What can hang from each mark:
j859: j184 j460
j460: j859
j939: j686
j216: j884
j962: j570
j686: j884 j939
j184: j216 j460 j859
j884: j216 j460 j570 j686
j570: j884

Known rows, with every way that one mark hangs from another:
j884[j216 j460[j859[j184]] j570 j686[j939]]: [ 19.3,  12.0, -61.7,  52.6,  26.0,  18.0,  22.1,   3.4,  -7.4,   0.6,
  -3.4,  11.4,   0.7, -40.2, -10.1,   9.2, -31.3, -34.0,  30.1,  13.4,
  18.2, -28.8,  18.5]
j216[j884[j686]]: [ 31.7,  20.8, -21.2,   6.0,   6.0,   3.0,  -4.2, -13.9,  29.8,  -5.8,
  -2.3,   1.1,  -8.4,   5.0,  15.1,  -1.1,   9.0, -13.8,   2.2, -12.0,
   5.0,  -6.7,   8.4]
j686[j884[j216 j460[j859[j184]] j570] j939]: [ 27.8,   5.5, -38.3,  55.9,   6.4,  -7.5,   6.4,  23.5, -34.9,  -9.3,
   1.6,  14.2,   6.5, -40.8, -14.9,   6.0, -36.7, -22.1,  27.5,  29.1,
  21.3, -16.0,  18.6]
j962[j570[j884[j460]]]: [ 20.4,   6.4,  -1.8,  44.9,  -3.5, -10.3, -16.8, -25.2,   0.7,  -1.8,
 -12.4,  -3.9,  -1.4,  -8.0, -27.1,  21.5, -27.6,  -3.2,  17.5,  10.4,
  -2.5,   1.2,  10.1]
j939[j686[j884[j460[j859[j184]] j570]]]: [ 22.6,  -0.6, -31.3,  60.0,   3.7,  -6.1,  -7.7,   6.9, -42.7,   7.8,
 -10.9,  -9.0,   3.5, -27.4, -15.3,   7.4, -30.2, -45.8,  13.9,  -5.2,
   1.9, -20.6,   8.5]
j460[j859[j184[j216[j884[j570 j686[j939]]]]]]: [ 34.4,  15.8, -62.7,  37.8,  24.2,  18.1,  15.1,  -2.8,  30.5,  16.6,
   3.0,  35.8,  -8.1,  -6.3,   3.3,   2.5,  -5.4, -29.0,  13.0,  14.7,
  12.8, -24.3,  -9.8]
j216[j884]: [ 19.7,  11.9,  -1.6,   4.0,  -1.3,  -4.2, -16.4,  -9.6,  19.7,  -3.9,
   6.8,   1.9,  -4.9,   9.7,   9.8,   1.9,  10.0,  -5.1,  -2.2,   3.2,
   1.3,   9.8,   1.5]
j570[j884]: [ -2.9,   2.5,   2.8,  19.9,   1.5,  -7.3,   3.6, -11.4,   9.9,  -6.8,
   0.0,  -4.0,  -2.5,  -0.2,  -8.8,   0.8,  -2.3,  -0.2,  11.6,   2.7,
  -0.3,   4.9,   9.0]
j216[j884[j460[j859] j570 j686]]: [ 53.7,   7.5, -39.7,  42.2,  20.0,  19.0, -14.5, -18.1,  14.1,   0.6,
   3.6,   6.8, -16.6, -20.1,  -2.4,  23.8,   0.1, -49.6,   3.1,   2.4,
  -1.6, -12.2,   1.9]
j962[j570[j884[j216 j460 j686[j939]]]]: [ 24.7,  28.6, -31.4,  37.2,   6.1, -15.5,  18.4, -21.2,   1.3, -25.5,
 -15.8,   5.5,  -1.5, -25.8, -13.4,   0.4, -32.4,   2.8,  34.9,   4.2,
  14.7, -19.2,  37.5]
j884[j686]: [  9.6,   9.4, -15.9,   0.5,   4.4,   4.8,  13.5,  -3.5,  11.2,  -1.1,
  -7.0,  -1.7,  -3.5,  -6.6,   5.6,  -2.9,  -0.1,  -7.2,   3.6, -14.5,
   2.9, -15.7,  10.7]
j859[j184[j216] j460]: [ -5.6,   4.9, -30.4,  29.7,   7.2,   9.7,   7.8,   2.9,   7.6,  46.7,
 -18.5,   5.0,   9.1,  12.6,  -6.2,  -2.4, -29.0, -11.8,   2.6,  19.9,
  20.3,  -0.5, -10.6]
j570[j884[j216 j460[j859]]]: [ -3.2,   2.5, -11.7,  35.2,  23.8,   6.2,  -2.4, -12.3, -10.5, -12.2,
   8.6,   2.4,  -6.2, -16.8, -16.0,  21.6, -26.8, -30.0,  22.2,  22.7,
  -2.8,   9.4,  24.1]
j939[j686[j884[j460 j570]]]: [ 36.3,   3.7, -11.7,  26.0, -13.1, -32.7,  -1.0,   3.2, -45.2,  -8.8,
 -12.5,  -9.4,  -3.2, -22.7,  -9.2,  -8.7,  -9.5, -19.7,   6.2, -14.0,
   8.1, -12.1,  16.4]
j962[j570[j884[j216 j460[j859[j184]] j686[j939]]]]: [  9.1,  23.4, -49.9,  71.2,  22.7,   9.7,  11.8, -17.5,   7.5,  -9.7,
 -14.3,   6.8,   4.6, -29.5, -19.4,  18.2, -53.5, -21.0,  42.1,  14.0,
   7.3, -27.0,  29.0]
j184[j216[j884[j570]] j460[j859]]: [ 32.1,  -4.0, -37.4,  31.3,  26.1,  12.8, -13.7,  -8.1,  26.0,  15.9,
  12.3,   3.8, -18.5,  -0.5, -15.8,  13.0,   7.2, -34.3, -10.1,  36.0,
  10.3,  20.8, -17.9]
j460[j859]: [ -9.0,  -7.5,  -4.6,  13.1,  15.7,  18.2,  -1.1,   2.2,  -3.0,  -2.0,
   7.1,   3.4,  -2.2,  -4.7,   0.4,  11.4,  -4.2, -19.5,  -2.2,   3.6,
 -11.6,  -6.7,  -5.6]
j884[j216 j570 j686]: [ 27.9,   4.8, -30.1,  21.5,   1.9,  -8.5,  22.6, -12.7,  12.7, -16.0,
   5.5,  14.1, -23.9, -24.7, -34.2, -15.9,  10.4, -13.5,  14.9,   0.9,
   1.9,  10.2,  17.8]
j962[j570[j884]]: [ 11.4,   2.3,   2.0,  40.8,  -4.7, -13.1,  -4.4, -24.5,  19.2, -13.5,
  -7.0,  -0.2,  -8.9,  -0.8, -33.4,   2.6,  -9.5,   8.2,  13.5,   4.1,
  -9.2,   8.9,   4.3]
j939[j686[j884[j216 j570]]]: [ 26.4,   4.9, -12.7,  20.6, -14.6, -46.2,  18.7,   1.2, -33.4, -32.7,
   1.7,   2.7, -16.4, -19.5, -29.7, -33.5,   6.2,  -8.5,  12.5,  -7.4,
   5.2,  14.9,  27.3]
j184[j216[j884[j686]] j460 j859]: [ 27.7,  17.7, -60.1,   3.5,  28.0,  23.1,  12.8,  -9.9,  38.6,  12.6,
  -1.5, -19.0,   0.4,  -7.2,  14.9,  13.3,  -6.4, -32.8, -12.8,  20.5,
  16.6,   4.6,  -4.1]

Rows:
[ 43.0,  25.0, -58.4,  24.8,   7.5,  -1.6,  15.8,  -4.8,  33.9,  19.7,
  -4.1,  33.5,  -5.3,  -1.6,   2.8, -11.8,  -0.5,  -9.5,  14.1,  10.8,
  23.0, -18.1,  -4.8]
j859[j184[j216[j884[j570 j686[j939]]]]]
[ 26.0,  19.8, -47.6,  42.4,  23.2,  31.7, -21.5,  -7.7,  17.6,  22.7,
  -4.6,  -4.0,   5.5,  -9.8,  16.7,  33.3, -29.3, -51.2,  13.0,   2.1,
   2.3, -21.0,   5.7]
j216[j884[j460[j859[j184]] j686]]
[ -3.0,  -3.3, -40.9,  -3.2,  23.8,  19.0,  16.0,   3.6,   8.7,  16.9,
  -0.3, -21.7,  10.2, -10.1,  -4.5,  14.1, -15.8, -19.3, -14.0,  30.7,
  13.1,  10.4, -13.9]
j184[j216 j460 j859]
[ 35.4,  30.6, -32.2,   3.1,   9.6,   2.9,   0.2,  -3.2,   7.2,  -2.4,
 -11.4,  -0.9,   8.7,  -6.9,  44.8,   7.5, -11.9,  -9.5,   9.8,  -8.5,
  24.7, -37.8,  16.5]
j216[j884[j460 j686[j939]]]
[ 28.7,   1.6, -59.6,  44.3,  26.2,  28.6,   2.5,  -4.4,   4.5,  41.3,
  -6.0,  26.4,  -8.0, -21.0, -21.9,  24.9, -29.0, -50.1,  12.6,  19.2,
   2.0, -19.7,  -8.8]
j884[j460[j859[j184[j216]]] j570 j686]
[ -7.6,   4.8, -35.0,  14.9,  13.4,   9.2,  -5.2,   7.7,  12.6,  45.4,
  -9.6, -10.2,  11.4,   2.9,  -4.0,   7.9, -25.9, -11.5,   2.3,  28.0,
  21.3,   6.3,  -8.4]
j859[j184[j216 j460]]
[ 17.8,  16.3, -28.5,   5.9,   8.3,   1.9,   7.4,  -7.5,  -8.7,  -3.6,
  -6.5,   1.3,  -4.1, -20.2,  -3.1,   5.8, -20.3, -20.0,  16.0,   2.1,
  11.1,  -6.1,  29.5]
j884[j216 j460 j686]
[  1.9,  19.4, -35.7,  29.4,  30.6,  10.4,  24.9,  -5.5,  -9.2, -23.2,
  -2.4,   3.1,   3.2, -26.8,  11.8,  12.2, -30.2, -23.4,  30.1,   6.4,
  13.7, -28.3,  34.8]
j570[j884[j216 j460[j859] j686[j939]]]
[ 11.6,  11.4, -33.0,  18.4,  13.9,   5.2,   1.1,  33.6, -35.0,  25.2,
  -9.4,  22.7,  21.4, -12.5,  22.2,  17.5, -48.8, -17.3,  14.9,  30.5,
  21.4, -37.2,   2.1]
j686[j884[j460[j859[j184[j216]]]] j939]
[ -9.4,   6.3, -26.3,  57.7,  23.6,  13.2,  -6.6, -10.3,  -3.2,   5.3,
   2.4,  -0.8,   2.8, -18.1, -23.7,  26.6, -42.9, -37.3,  31.2,  28.2,
   0.5,   6.2,  19.9]
j570[j884[j216 j460[j859[j184]]]]
[  9.6,   7.6, -25.3,  36.8,  27.1,  20.2,   3.7, -12.4,   1.7,  -0.6,
  -6.1,  -6.7,  -1.0, -17.4,   5.0,  27.4, -24.8, -40.3,  15.1,  -1.6,
  -3.6, -23.6,  16.2]
j570[j884[j460[j859] j686]]
[ 35.2,  15.8, -41.5,  18.3,   8.9,  -7.3,  25.0,  -1.3, -11.8, -15.5,
  -4.1,  13.0,  -6.5, -34.2,  -5.5,  -7.7, -11.8,  -7.4,  22.5,   5.1,
  26.4, -21.6,  25.9]
j884[j216 j460 j570 j686[j939]]
[ 36.3,   0.5, -37.3,  62.9,  15.9,  21.6, -31.1, -13.1,  11.5,  19.5,
   6.3,   4.2,  -4.0, -14.8, -15.8,  31.4, -15.8, -47.1,   9.8,  21.6,
   1.0,  -1.6,  -8.7]
j216[j884[j460[j859[j184]] j570]]
[ 20.8,  13.5, -46.4,  10.5,  35.6,  26.4,  -5.2,  -7.2,  30.8,  18.2,
   1.1,  -5.3,  -9.0,   4.1,  16.6,  14.4,  -5.4, -39.0,  -7.7,  16.5,
  10.7,  -1.0,  -2.2]
j184[j216[j884[j686]] j460[j859]]
[ 35.5,  13.7, -37.1,  19.2,   6.4,   1.4,  19.1,   2.3,  -8.8,  -1.2,
 -11.3,   4.4,   3.7, -30.9,  10.4,   0.7,  -8.2,  -9.6,  12.2,  -5.8,
  20.8, -38.7,  11.4]
j884[j460 j570 j686[j939]]
[ 52.0,  11.7, -30.4,  25.9,  -0.1,  -3.3,  -2.0, -17.1,  33.1,  -7.8,
   3.5,   7.6, -22.2,  -8.1,  -8.7,  -7.0,  22.5, -17.9,   3.5,  -6.5,
   3.1,   2.4,   4.1]
j216[j884[j570 j686]]
[ 20.4,   3.7, -35.9,  59.7,   5.2, -18.2,  -0.8,   4.6, -43.7,  -6.0,
  -4.8,  -2.4,  -3.9, -33.2, -30.9,  -0.4, -32.1, -45.9,  23.6,   7.1,
   5.2,  -1.0,  25.0]
j939[j686[j884[j216 j460[j859[j184]] j570]]]
[ 52.0,   7.1, -65.0,  38.6,  17.0,  15.2,  28.9, -19.5,  37.4,  11.3,
  -6.1,   2.9, -12.1, -10.5, -13.8,  -3.7,   4.7, -39.1,  -9.3,  16.1,
  13.6,   6.6, -13.2]
j184[j216[j884[j570 j686]] j859[j460]]
[ -2.4,  18.7, -45.7,  48.8,  26.8,  26.2,  12.8,   1.0,   2.0,   8.5,
 -14.1,  -7.6,  19.0, -24.1,  24.0,  23.7, -44.3, -29.7,  28.3,  -0.1,
  14.7, -49.6,  16.0]
j570[j884[j460[j859[j184]] j686[j939]]]
[ 23.8,   6.5, -21.3,   4.1,  23.3,  16.0, -23.7,  -8.2,  -0.2,  23.5,
   7.6,  24.1,  -5.8,  10.3,  11.3,  30.4, -14.8, -35.0,  -1.2,  28.1,
  -2.1,   0.3,  -8.6]
j184[j216[j884[j460[j859]]]]
[ 40.8,  18.2, -60.3,  57.0,  22.5,  24.0,  -3.1,  -4.2,  12.6,   9.1,
  -4.4,   6.8,   3.0, -24.4,  14.5,  18.9, -20.3, -40.8,  17.5,   5.9,
  17.5, -36.1,   4.1]
j216[j884[j460[j859[j184]] j570 j686[j939]]]
[ 38.7,  -2.8,  -7.6,  24.9, -13.6, -36.0,  10.2,   9.3, -14.8, -26.5,
  10.3,  14.5, -19.0, -23.9, -37.0, -21.3,   6.4,   0.4,  14.6,  17.6,
   7.0,  22.8,  20.4]
j686[j884[j216 j570]]
